What can hang from each mark:
Z: P R Y
G: U V
K: L Z
L: K Q
H: Z
V: Z
X: Z
C: A N
N: C
Q: L Z
Y: A Z
R: F Z
P: N
F: R

In the rows, 128 means zero.
Known rows, with every way that one mark hangs from another:
Q[L Z[Y[A]]]: [131 103 121 155 130 128 128 124 129 140 137 135 125 152 106 151 124 150
 118 121 153 136 121 101 102 109 123 127 136 144 120 133 133 125 126 109
 127 110 131]
V[Z[P[N] R[F] Y]]: [126 118 131 133 162 134 139 116 119 132  98 148 129 142  95 132  73 142
 128 179 152 131 121  71 113  87 110  62 120 132 110 213 123 112 135 129
 128 108 149]
K[L[Q] Z[P[N] Y[A]]]: [141 121  94 153 129 120 112 111 131 139  89 150 125 115  97 153  85 167
 129 152 145 139 121  69 140  93 128 159 122 101 114 198 109 132 156 111
 126 113 140]
K[L[Q]]: [130 134 112 160 124 131 108 120 136 128 131 118 132 120 124 145 110 147
 130 119 122 132 137 130 134 113 127 163 139  98 131 146 123 134 140 127
 124 129 127]
R[F Z[P[N]]]: [133 130 128 118 124 122 123 120 121 131 141 137 126 134 127 127  87 134
 134 155 128 126 126 114 153 138 112 177 107 148 143 162 132 125 141 142
 130 112 141]
Z[P[N] R[F] Y[A]]: [128 121 133 132 147 130 134 104 124 147 123 162 124 140  96 136  90 131
 127 171 142 129 129  69 145  93 128  11 116 123 119 199 138 122 125 121
 136 112 142]
X[Z[P R]]: [135 136 136 102 160 136 148 130 120 140 117 140 124 115  96 123 101 157
 132 143 147 124 113  72 120 101 121 140 113 125 115 162 127 114 136 135
 121 122 142]
L[Q[Z]]: [134 137 122 133 126 133 117 128 133 132 144 129 129 128 124 141 122 153
 116 124 127 126 128 132 134 135 117 228 142 143 136 113 125 134 139 126
 123 121 126]
F[R[Z[P[N] Y[A]]]]: [133 114 114 120 132 122 129 122 118 149 124 144 121 138  91 131  93 148
 128 144 164 142 124  72 135 121 130 138 109 140 111 188 130 125 150 116
 130 111 138]
G[U V[Z[P[N] R[F] Y]]]: [133 120 128 114 161 134 135 120 130 153 102 139 138 153 120 111  73 143
 124 183 157 122 133  91 118 104  97 118 116 135 121 226 119 111 130 116
 133 107 154]
F[R[Z[P[N[C]] Y[A]]]]: [139  99 103 115 136 125 139 114 114 142 138 138 119 137  99 127  89 162
 128 132 176 142 118  66 136 118 134 186 123 128 115 200 121 123 154 125
 142 119 137]
X[Z[R[F]]]: [128 134 141 124 146 139 146 130 121 128 131 152 131 138 112 129  92 129
 131 143 116 127 133 101 120  98 117 104 119 132 120 164 142 121 113 146
 121 117 139]
X[Z[Y]]: [129 116 125 117 159 128 141 130 123 124 109 137 134 142 118 137 120 131
 129 145 149 138 110 100 110  96 119 181 116 154 112 159 128 114 130 135
 126 124 136]
L[K Q[Z[P[N] R[F]]]]: [137 134 120 135 126 143 129 117 131 137 142 154 121 128 111 138  71 176
 126 165 140 117 132  98 172 111 114 111 138 101 144 158 125 128 125 126
 128 112 142]
Y[Z[P]]: [135 139 137  96 134 129 146 125 127 135 115 124 122 117 103 126 120 144
 131 150 148 128 123  96 138 128 122 165 123 131 122 132 122 116 138 132
 121 133 149]
V[Z[P[N[C]] R Y]]: [133 101 114 123 174 135 148 116 116 132 101 133 125 129  97 124  84 172
 125 151 179 134 104  59 114  87 119 143 133 120 106 220 102 106 149 122
 139 119 146]
K[L Z[R]]: [134 121 109 144 126 133 146 135 120 126  98 137 128 123  91 128  88 144
 130 112 127 138 134 102 112 109 128  87 128  74 113 179 115 131 127 121
 116 110 141]
H[Z]: [133 130 133 126 130 122 126 135 122 127 130 127 127 134 118 127 128 159
 127 143 137 129 123 124 121 133 117 164 136 143 135 124 125 124 134 127
 131 122 134]
X[Z[P R[F] Y[A]]]: [133 128 143 121 162 135 153 114 121 140 126 163 127 142  85 137  88 132
 129 165 145 130 124  50 109  80 126  62 108 136 116 187 149 115 125 143
 126 116 143]
Y[A Z[P[N] R[F]]]: [132 145 145 121 126 132 143 113 124 150 123 160 118 123  92 134  88 143
 131 171 127 126 140  69 163 106 124  43 119 124 118 172 135 123 118 123
 125 118 156]
C[A]: [133 134 132 121 138 130 126 129 130 137 134 133 119 122 128 134 135 141
 127 136 109 129 130 130 129 125 128  91 132 140 142 141 130 132 128 126
 131 123 132]
Y[A Z[P R[F]]]: [134 147 150 118 129 136 157 115 126 145 137 152 120 129  83 131  93 133
 128 157 127 125 146  70 132 110 129  39 123 121 124 155 146 123 118 137
 120 124 151]
X[Z[P R Y[A]]]: [134 127 136 119 172 134 150 122 121 146 115 157 124 131  79 134 103 146
 127 153 160 133 113  45 108  80 131  84 109 134 110 183 136 114 134 128
 126 121 140]
C[A N]: [138 147 133 123 141 132 124 138 125 143 143 142 112 103 119 129 132 148
 128 148 105 129 125 129 151 119 118  67 129 149 138 157 123 137 132 121
 129 130 129]
Q[L[K[Z[P[N[C]] R Y]]]]: [140  77  90 124 154 132 155 117 118 129 109 140 121 128  98 131  59 204
 132 140 191 133 106  61 133  79 118 108 144  74 113 213  94 113 132 111
 133 120 146]
G[V[Z[P Y[A]]]]: [136 115 123 144 153 128 135 122 130 149 114 138 131 136  96 125 110 133
 121 164 162 127 124  79  85 115 127 107 120 138 122 167 127 120 144 127
 131 121 139]
G[U V[Z[P]]]: [141 134 126 111 137 128 129 134 135 151 111 117 133 130 133 106 110 147
 126 154 150 116 130 112  99 136 107 196 118 136 134 151 118 118 145 125
 127 123 142]
K[L Z[R[F]]]: [132 122 116 148 113 135 149 127 122 122 110 144 130 136  98 132  72 128
 132 125 112 135 145 108 113 107 125  58 127  77 121 185 129 132 118 136
 118 105 143]
Z[P[N[C[A]]] R[F] Y]: [136 109 125 100 170 138 147 100 122 141 134 147 117 133 112 133  92 165
 126 166 144 128 118  81 150  92 122  63 134 123 134 231 120 116 133 132
 151 117 148]
V[Z]: [129 128 129 148 132 129 128 137 125 122 112 127 130 128 117 129 114 134
 127 135 129 132 128 114  91 120 121 137 132 139 120 136 123 124 135 132
 121 121 131]

Rows:
[138 113 117 111 128 124 134 112 118 125 154 131 124 133 134 125  83 150
 133 145 138 127 121 108 153 133 116 224 120 136 145 173 124 122 147 151
 143 119 139] => R[F Z[P[N[C]]]]
[139 112 126  92 183 140 152 109 117 139 123 156 119 132 110 137  85 172
 131 173 146 132 108  63 146  74 114 127 121 145 125 234 122 110 135 140
 146 114 154] => X[Z[P[N[C[A]]] R[F] Y]]
[134 123 134 131 140 122 139 113 125 131 154 144 128 151 100 136  93 116
 126 155 140 133 132  85 107 124 127 130 109 151 142 166 151 125 136 149
 130 115 133] => R[F Z[P Y[A]]]
[131 119 110 155 149 142 133 121 130 134 125 130 132 141  92 147  98 158
 115 119 154 139 129 106 120 102 120 159 142  97 120 183 121 125 136 115
 124 112 135] => K[L[Q[Z[R Y]]]]
[137 130 121 158 136 142 134 104 132 143 141 147 126 144  78 154  81 152
 118 145 145 130 140  74 119  94 126  89 131  98 131 187 142 127 138 130
 127 106 140] => K[L[Q[Z[P R[F] Y[A]]]]]
[141 102 104  89 154 130 141 119 115 142 138 128 115 132 107 128  94 179
 128 139 165 142 114  85 140 121 123 190 129 141 128 221 113 120 159 127
 144 114 144] => F[R[Z[P[N[C[A]]] Y]]]
[142 135 111 126 139 135 141 127 129 130 121 149 123 110  91 128  68 182
 128 145 145 120 129  78 127 110 125 105 141  79 131 159 114 132 135 127
 113 127 133] => L[K[Z[P R]] Q]
[137  97 103 148 143 126 140 122 122 144 103 160 118 128  82 140  66 187
 132 152 170 133 117  50 130  79 127  20 131  87 111 197 113 123 124  98
 122 111 144] => Q[L[K[Z[P[N] R Y[A]]]]]
[133 115 125 109 155 119 123 122 120 136 102 132 125 135 110 132 116 173
 127 178 172 132 102  91 145 113 110 175 123 152 124 173 111 111 151 116
 141 116 146] => H[Z[P[N] Y]]
[129 127 141 130 148 136 147 106 126 142 138 154 125 144  86 133  95 121
 125 158 144 127 135  69 114  96 134   4 120 117 125 183 147 122 123 134
 132 118 137] => Z[P R[F] Y[A]]
[134 141 137 117 137 129 142 121 123 154 111 154 115 110  86 129 103 159
 129 156 143 130 129  64 161 108 129  73 120 121 109 166 123 121 128 107
 125 124 154] => Y[A Z[P[N] R]]
[131 115 118 100 144 127 145 127 118 134 132 122 128 144  91 123  95 141
 127 131 174 139 122  90 109 131 124 169 117 130 117 178 129 119 152 132
 125 118 136] => F[R[Z[P Y]]]
[137 143 139 115 123 127 144 122 129 142 124 137 118 116  96 133 124 141
 130 150 139 128 130  78 133 123 133 117 122 134 124 125 133 123 133 129
 122 132 145] => Y[A Z[P]]
[134  98 114 156 140 135 137 121 126 150 127 152 114 138  86 145  87 186
 125 148 183 130 115  61 140  87 124  51 132  99 121 172 121 117 123  95
 130 106 144] => Q[L[K] Z[P[N] R Y[A]]]
[141 110 130  96 171 135 145 108 116 139 135 146 117 139 104 132  92 193
 125 181 154 128 114  76 144  93 111 110 143 141 140 231 119 112 140 131
 155 112 153] => H[Z[P[N[C[A]]] R[F] Y]]
[132 117 115 146 155 143 141 127 130 129 141 145 129 144  98 140  94 161
 115 136 163 132 127 104 128 107 121 116 150 105 133 157 123 125 121 117
 124 121 129] => L[K Q[Z[R Y]]]
[134 118 129 106 161 137 156 124 122 139 121 134 124 141  84 128 110 151
 116 140 176 129 111  83 118 116 120 126 124 125 121 169 124 113 137 121
 129 111 142] => Q[Z[P R Y]]
[127 116 124 112 164 131 136 115 122 144 104 140 125 128 100 128 103 151
 126 157 167 130 110  79 148  98 122  78 117 118 111 202 114 114 138 108
 134 120 144] => Z[P[N] R Y]
[134 131 109 158 115 136 116 126 133 130 131 120 129 128 119 148 114 157
 122 115 130 132 132 133 133 124 121 215 139 107 133 131 122 133 141 125
 123 117 131] => K[L[Q[Z]]]
[127 122 138 111 161 135 149 109 125 133 129 140 130 146  96 128  92 126
 126 160 151 126 128  87 119 101 122  44 121 114 125 189 137 116 128 137
 130 118 140] => Z[P R[F] Y]
[140 142 124 116 134 134 122 122 133 139 137 126 124 119 115 138 117 166
 118 137 144 120 119 109 138 136 118 235 133 135 139 120 124 128 152 130
 124 121 131] => L[Q[Z[P]]]
[132 119 122 129 139 122 121 111 127 146 108 148 121 127 110 137 119 140
 128 161 156 131 114  78 148 104 132 102 113 136 118 170 124 122 140 113
 139 121 137] => Z[P[N] Y[A]]
[139 107 118 119 182 138 145 116 118 140 107 139 116 120  96 130  93 186
 125 161 163 134 107  61 113  86 120 102 138 132 117 234 104 111 150 120
 143 117 150] => V[Z[P[N[C[A]]] R Y]]
[134  97 115 132 145 134 158 120 124 124 121 146 127 146  88 136  52 164
 133 156 166 127 126  73 102  84 116  21 137  83 124 191 126 118 117 130
 117 112 144] => Q[L[K[Z[P R[F] Y]]]]
[142 105  93 124 130 133 151 120 115 132  94 135 119 109  98 125  75 183
 133 125 154 133 115  75 146  99 127 156 127  64 113 213  95 122 147 121
 134 113 150] => K[L Z[P[N[C]] R]]
[140 107 112 115 155 126 138 110 120 137 112 150 121 126 116 138 109 164
 131 155 169 135  99  54 140  82 129 211 115 147 112 186 118 112 147 131
 146 126 142] => X[Z[P[N[C]] Y[A]]]
[137 128 138 127 158 135 144 118 133 158 125 146 136 155 101 114  80 129
 120 169 150 121 146  75  84 105 113  65 119 130 128 202 139 118 126 125
 130 112 145] => G[U V[Z[P R[F] Y[A]]]]
[134 119 121 132 146 115 125 119 122 143 129 146 123 134 105 134 103 140
 128 152 155 138 115  79 137 121 125 161 106 152 127 177 128 123 148 120
 134 114 137] => R[Z[P[N] Y[A]]]
[135  96 112 134 138 135 145 125 129 130 130 121 121 144 105 142 104 173
 127 142 190 128 109  96 117 106 117 131 136 110 136 138 121 112 132 119
 127 116 140] => Q[L[K] Z[P Y]]
[137 118  96 134 153 129 125 114 125 137  83 142 129 117  88 142  68 176
 126 147 155 138 118  73 142  87 116 141 127  83 106 230  99 125 152 108
 121 111 146] => K[L[Q] Z[P[N] R Y]]
[135 128 122 101 125 129 139 133 118 137 142 120 123 129  99 118  96 148
 130 124 153 131 130 100 119 143 125 173 117 124 124 153 130 126 151 135
 120 117 134] => F[R[Z[P]]]
[128 133 135 116 135 134 133 113 123 140 124 147 124 128 114 126  89 142
 132 161 130 120 130  96 161 109 119  52 118 111 125 181 128 122 127 127
 132 115 145] => Z[P[N] R[F]]
[135 112 120 137 132 143 149 132 126 141 143 127 116 128  93 132  90 185
 127 128 171 119 121  90 125 110 119  73 139  83 135 136 123 118 125 115
 121 113 141] => Q[L[K] Z[P R]]
[136 120 127 108 175 135 146 128 131 155 108 124 137 144 104 105  93 149
 120 156 172 123 126  87  86 113 106 134 121 126 119 203 115 109 139 113
 128 118 145] => G[U V[Z[P R Y]]]
[135 146 145 115 138 132 154 123 125 150 127 145 117 114  77 127 108 148
 127 144 143 129 134  63 130 113 134  66 124 117 117 148 134 121 126 122
 119 129 149] => Y[A Z[P R]]
